What can hang from each mark
B: U Z
W: M T
M: W
J: L Z
U: E
T: W
Z: B J M
L: M

Each row was made from one small tree. Brackets hold a mark, then the marks that hang from it, in alphabetical order. Every link used is in the known rows. Write each row's tree.
Known rows
{W M}: [ 25  -3  -1  10  14  -5   8   1  -2  -2  -5   4   5   6 -21  17  -5   1]
{J L}: [ 13 -14  18   6  17   3   9  -2 -22   7 -13   1  -5 -12   9 -11 -21   1]
{J L {Z {B U} M}}: [-10  -3   7  14  53  -6  18 -49 -50  -6   0  46 -42 -15  47 -20 -26  -5]
{J {L M} Z}: [ -9  -1  25  23  27  14  17 -19 -36  17  -1  28 -34  -1  31 -22   9 -11]
{B {U E} {Z M}}: [-37   9 -30 -29  21   5  23 -20 -26  -8  41  -4 -35   7  32  17  11   6]
{M W}: [-33  13 -20   0 -21   5  -8  -2  10   0  -2  14   4  16   3 -19  11  -6]
{T {W M}}: [  7  -5 -19  22  11 -12  12  17  -9  12   0   4   6  18 -30  43  -4   9]
{Z {B {U E}} {J {L M}}}: [-30  29   9 -18  40  16  27 -37 -55  17   3  23 -26 -31  50   8  -7 -21]
{U E}: [-13   8 -27 -21  -1 -10  16   3 -12   3  -3   7  -8   2  12  12   4   5]
{Z J}: [ -7  17   7 -10 -11   7   2 -17  -9  15  -8  -2  -5  -3   5 -20   4  -8]
{M {W T}}: [-47   6 -40  14 -36   4 -12   9   9  14   6  14  13  21   7  -3  25  -9]
{Z {B {U E}} {J L} M}: [-27  27 -10 -38  41  -3  26 -44 -63   1  -5  23 -38 -23  50 -13 -31  -5]
{B {U E} Z}: [-23  -9 -24  -3  10   5  25 -17 -11   8  31  -5 -12  -4  25  38  21   0]
{B {Z {J L} {M W}}}: [-45  28  -8 -18  14  30   2 -38 -31   2  13  17 -46  20  14 -71   6 -10]
{L {M {W T}}}: [-67  24 -28  10 -25  19 -13  11   3  14  25  15   3  27  14  -3  40 -19]
{B {Z {M {W T}}}}: [-66  15 -52  -1  -7  18 -13  -6   0  -7  42  14 -26  40   5 -25  35  -7]
{J Z}: [ -3  -5  -4  20  -1  -7   7 -20  -7  11  -6  25 -17   8  14 -13  14  -4]
{B Z}: [ -5  -6  -4  10  15  16   1 -11   5  -5  25  -1 -17   7  -7   0  20  -2]
{J {Z {B {U E}}}}: [-23   1 -31  11  22 -16  26 -41 -24   2   2  49 -23 -12  46  25   7  -8]

Which tree is each row?
[-54  24 -32   8  13  -2   0 -49 -18 -15  14  58 -32  14  41 -29   6 -12] => {J {Z {B U} {M W}}}
[-37  20 -21   8  35   0   2 -43 -36 -17  -8  70 -50  12  30 -66 -10 -11] => {J L {Z B {M W}}}
[-55  26 -22 -15 -18  10  -3 -15 -38  21  -5  15 -20  17  26 -53   0 -10] => {Z {J L} {M {W T}}}
[-25   1  -5  -9  23  15   7 -24 -13 -11  44 -11 -27   5  18   5   7   1] => {B U {Z M}}
[-34  24 -34 -33  35 -10  16 -24 -32 -22  17  23 -28  -7  36  16 -15   1] => {Z {B {U E}} M}
[-36  17 -37 -13  34 -17  24 -44 -38 -11  12  49 -46   0  50   4  -2  -2] => {J {Z {B {U E}} M}}
[-35  14  13 -13  27  32  36 -35 -48  31  30  -4 -34 -15  47   8  19 -18] => {B {U E} {Z {J {L M}}}}
[-54  56 -29 -29  11  11 -14 -38 -15 -19   2  39 -32  17  12 -61   0 -16] => {Z B J {M W}}
[-29   9 -16 -16  -1  12  27 -35 -19  22  24  -6 -18  -7  29  20  24  -8] => {B {U E} {Z J}}
[ 10  -9   6  32  45  -5  12 -36 -30  -2 -18  55 -31 -14  20 -25 -15  -9] => {J L {Z B}}
[-47  38 -34 -18  21   6 -16 -21  -7 -35   9  42 -28  20   7 -43  -4  -8] => {Z B {M W}}
[ -7  20  18 -29  18   9   9 -23 -47   9 -12   2 -32  -4  17 -50 -25  -1] => {Z {J L} M}
[-71  23 -52 -29   1  10  15 -23 -16  -8  41  10 -31  23  34  -3  24  -1] => {B {U E} {Z {M W}}}
[-19   7 -27  -9  23 -10  17 -20 -17  -6   6  22  -5 -20  31  36  -8  -5] => {Z {B {U E}}}
[ -8 -10 -13  18  39 -15  35 -43 -46   9 -11  50 -28 -25  54  13 -14  -6] => {J L {Z {B {U E}}}}
[-46  32  -2 -16  24  14   3 -49 -43  -2  -2  31 -25 -10  39 -46 -23 -17] => {Z {B U} {J L} {M W}}
[  7  12  18   2  37   9   5 -33 -33   4 -21  27 -19 -24  11 -32 -24 -13] => {Z B {J L}}
[-35  12 -14   4   6   1   7 -29 -36   3  -9  45 -42  21  31 -63  -3  -3] => {J L {Z {M W}}}
